Each row comes from the steps of one walk. Every step used is in the known rows, and no mark comes twice. Write the walk behind each row, first mark first.
Known rows:
segabu -> gepod -> fugerin -> kemi: [ 55 -23  25  33  -1   7  18   3 -12 -17 -23 -19  31  25  -5 -13 -29  33
  64   7  -6 -19   0  23   4  11  -6   9 -26]
kemi -> gepod: [ -1  18  10 -42   2   4  13 -21  20  -5  10 -28 -22  20 -20  39  47  13
 -35 -10 -12  -6 -10   5 -15   0 -26   0  18]
gepod -> rorib -> kemi: [ 10 -17  25  15  -6 -14 -22  -2  -6  20  17  23   3 -34  -3  -7   0   7
   4  16 -26   0 -16  22   4 -16  38   4 -12]
gopo -> kemi -> fugerin: [  7   0  -8  29 -34 -18   5 -10  -9  12  -8  10  39  -2   2 -15 -36 -11
  25 -18  23 -54  24  -5  11 -10  17 -14  27]
gepod -> segabu: [-40 -20   3 -32   6  52   5  40 -41  34   6  17 -49 -10  47  35 -11   9
  42  -2  12  53  -4 -17  -4  25 -23 -16   2]
gopo -> kemi -> rorib -> gepod: [ 25  18  30  35  -4   6 -12 -21  36 -11 -12  24  14 -10 -48  10  24  -4
 -42  23  -3 -32 -13 -21 -37  -5  13  21  -7]
gopo -> kemi -> segabu: [-21  22 -28 -17  14   5  22  28 -28   7 -45   3  13 -15  26 -20  -5  -9
  41   3   1  -6   3 -49  15  20  28 -35  25]
segabu -> gepod -> zibe -> kemi -> rorib: [ 10  29  -9  22   4 -35 -11 -31   5 -12  -8  16  30  -6 -28 -29 -10 -23
 -39 -15  17 -17 -22  11 -14 -29  -6  23  -7]
fugerin -> kemi -> segabu -> gepod -> rorib: [ 13  -9  43 -28  10  27   0   2   4  28  12  35 -11   5 -12 -55   1  18
   6  28  -9   2 -13 -12 -12   1  14  19 -21]
gopo -> kemi -> fugerin -> gepod -> zibe: [-23 -21   6  31  -2   1 -13 -17  63 -10  35  -4 -10  23 -24   6 -19  11
  -2  -7  30 -16  17  17  27  -5 -17  10  -8]
fugerin -> kemi: [ 31  16  19  36  13  -5  25  -6  -3 -34 -45  -6  40 -17   8   8 -12  24
  47 -18 -20 -20   4  30   7   8   3 -22 -17]
segabu -> gepod: [ 28  33  38 -15  37  17  11   7  21 -13 -13 -21 -33  31   0  29   7  18
  15   0  -9   4  -3  -3 -32   8  -8  -5 -23]
kemi -> segabu: [-41  11 -17 -50  15  15  15  33 -35   4 -20  12 -27  -6  24 -12   7 -15
  27  -8   1  24   0 -35  -3  23 -14 -35  21]
segabu -> gepod -> kemi -> gopo: [ 37  12  15   0 -14  38  13  17 -51 -14   9 -13  -8 -12  12  43  25 -10
  -8 -27  -7   4  21  19 -34  37  58  24 -12]
segabu -> gepod -> zibe -> kemi: [ 22  17 -25  18  37 -14 -29   0  20 -23 -22 -40 -12  20  -7  -1 -13 -11
  11 -37   4  -5  -9  54  29 -27  26  -3 -24]
kemi -> zibe: [-40  14 -25  -6   6 -45   8  -6  12  -7   6 -12   5  -7  33  22  13  -9
 -33  -3  -1  36  17 -11   4  10 -52 -26  18]
gopo -> kemi -> fugerin -> gepod: [ 24  -3  21  33 -24   8  23 -23  38 -20  -6  -2  30  23 -37  -5 -11  14
  23  23  14 -68  16  -7  -3  -3   8   9  -3]
zibe -> kemi -> gopo: [ 23  37 -22   3  -4  19  15  -1 -60 -26  -6  -8  14 -30  20  17  21 -51
  -6 -64  12  -1  16  22 -24  41  47  16   9]
rorib -> kemi -> segabu: [-22  -7 -22 -29   6  -9  -8  31 -34  10 -32   4 -24  -8  14 -12   7 -16
  40  13 -23   6  -8 -31   4  -1  30 -32   9]
segabu -> gepod -> rorib -> kemi -> fugerin: [ 18 -40  19   9 -46 -23 -36 -15  -5  35  24  27  -2  14 -24 -34 -23 -12
  13  14  -4 -45   6  10  -8 -39  31  13  -1]
gepod -> fugerin: [-10 -33   5  -6 -14  21  15  27 -42   6  42  -1  -2   7  17   3 -28   9
  25 -17  33  37   2  14   1  41 -58   6  18]
gepod -> zibe: [-49   0   2   2  28   1 -15   6  30  -7  39  -2 -35  -7  17  32 -12   4
 -15 -44  22  47   8  31  22  14 -44 -13   0]
kemi -> zibe -> gepod: [ 15  22 -36 -28  25  11  -4   2  37 -40 -10 -31 -26  13   5   5  20 -16
 -49   0 -26  24  16   3   8 -29 -31 -13   0]
gopo -> kemi: [ 15  43  -1  40  17  -4  31   2   1 -11 -35 -12  50 -32  24  20 -17  13
  26 -13   4 -21   7  -8  18  19  29 -25  13]

Write each row's walk:
[-19 -10 -29  11 -11 -42  -6  10  -4  -5  -3 -26  16  -9  26  27   7  11
 -30  11 -18  24  16  18  24 -10 -13 -25   6] => gepod -> kemi -> zibe
[ -5  27 -16  24  -3 -37  -7 -30  -4 -13  -4  24  39 -24 -21 -29 -13 -27
 -42 -26  22 -11 -20  16  -5 -24 -14  16   4] => gepod -> zibe -> kemi -> rorib
[  5  47   8  37 -10 -28  31 -30  -8  -4 -17  37  74 -43  -7 -14 -13  -6
 -28   2  17 -28 -12 -31 -22   2  -4   8  19] => gopo -> kemi -> rorib
[ 11   1   0 -15   4  21  -5 -11  30   8  28  21   7 -18  -3 -47   6   0
 -56  18 -10  15   3   2  17 -20  -1  18  -1] => gopo -> kemi -> zibe -> gepod -> rorib
[-20   4  19  -3  41   6 -22   3  51  -5  30 -18 -53  29   2  30  -6  12
  -8 -23  13  34   2  20   6   4 -29   1 -22] => segabu -> gepod -> zibe
[ 24 -23  24  24 -29  -2   1 -21  33 -18   3  -1   4  28 -45   1  -2   9
  24  30  -3 -59   9   5 -12 -18   8  11 -14] => rorib -> kemi -> fugerin -> gepod
[-26   1  -8   1  14  -9 -15 -20  55   3  29 -28 -19  14 -10  31  13  13
 -33 -22  10   5   0  16  31  -4 -12   5   9] => gopo -> kemi -> gepod -> zibe
[  8 -21 -19  23  -7 -46   6 -12  11  -7 -10 -27  32  24  16  -8  -6  10
   8  24  -8   7  13  -3  12   2 -34  -2  -6] => segabu -> gepod -> fugerin -> kemi -> zibe
[-10  -7  38 -42 -12  20   3 -24  15  30  54  27  -9  -9 -22 -19  30  18
 -54   5  -1   8 -17  10  -8   1 -19  28  11] => kemi -> gepod -> rorib
[-14 -41   8  -4 -24  50   8  17  -9  31   2  14 -24  20   6  10 -19  15
  54  36  19 -10   5 -32   0   6   5   7  -7] => gopo -> kemi -> fugerin -> gepod -> segabu
[-20  -3 -30  15  -3 -69 -17  -9  13   0  -5 -21   9  -9  24  23  15 -11
 -19  19 -25  17   8  -6  10 -15  -8 -23   6] => rorib -> kemi -> zibe
[ 12  40 -11  19  -7 -33  10 -28 -24 -18 -22  26  53 -29 -19 -29  -7 -27
 -32 -19  13 -23 -22   8 -21 -19  -7  11   9] => zibe -> kemi -> rorib
[  7 -38   7 -32  -3  28   6  35 -34  19  23 -12 -30  48   3 -20 -20   7
  41  13  22  26  -4 -20 -13  29 -35  15   2] => kemi -> segabu -> gepod -> fugerin
[-10 -31 -35 -37   6  41 -22  33 -10  20  -6 -10 -61  12  31  17   3  -8
  11  30 -21  45   0 -22  11 -24  -1  -7 -10] => rorib -> kemi -> zibe -> gepod -> segabu
[ 33   1  26  32 -22 -20  22 -30 -17  -8  -8  31  59  -2 -27 -38 -20   8
  -2  16  10 -26 -16  -9 -32  -2 -28  32  -8] => segabu -> gepod -> fugerin -> kemi -> rorib
[-21 -13 -20 -33  -2  17   2  49 -51   4 -29  -3 -17  -8  17  -7  -1   6
  30   6 -16  13   0  -6  18   3  23 -34   9] => gepod -> kemi -> segabu
[ 12 -13  40 -20 -14  14   5 -32  18  21  32  24  14  -8 -28 -31  24  27
 -34  12 -13 -13 -16  19   0  -6  -3  29  -1] => fugerin -> kemi -> gepod -> rorib
[ 15  15   2   7 -15   9   5   0 -50  -9  14   4  -3 -36  21  40  29 -38
  -2 -33  -8   5  17   2 -37  41  52  17   4] => rorib -> kemi -> gopo
[ -9 -18 -16 -41   3  12 -19  26 -22  18 -13  19 -30  -8  -1 -45  10 -17
  16  27 -30   6 -12 -27   8 -19  39 -10   1] => zibe -> gepod -> rorib -> kemi -> segabu
[-17 -18  -7 -34  -7  42   6  14 -16  44  -4 -11 -32  11  19  35  13  18
  24  20   0  12 -12 -33   4   7  10   1  11] => gopo -> kemi -> gepod -> segabu
[-22  -6  12  32  11   0 -38 -15  62  -3  31  14 -22  -1 -31  17   5  -2
 -49  -8  17   9  -4   7   2  -5 -14  19 -11] => gopo -> kemi -> rorib -> gepod -> zibe
[  2  -7 -18   7  -2 -38 -10   8  11  -4 -10 -38   3  15  16  26  10  18
 -25  26 -24  15  13  10  13 -18  -2 -16  -9] => segabu -> gepod -> kemi -> zibe
[-23  -2 -45 -24  20   2 -12  22  -9 -10 -32 -13 -21  15  -3 -35   0 -23
  28 -10   5  -2  -7  -4  29  -8  20 -18   1] => fugerin -> gepod -> zibe -> kemi -> segabu
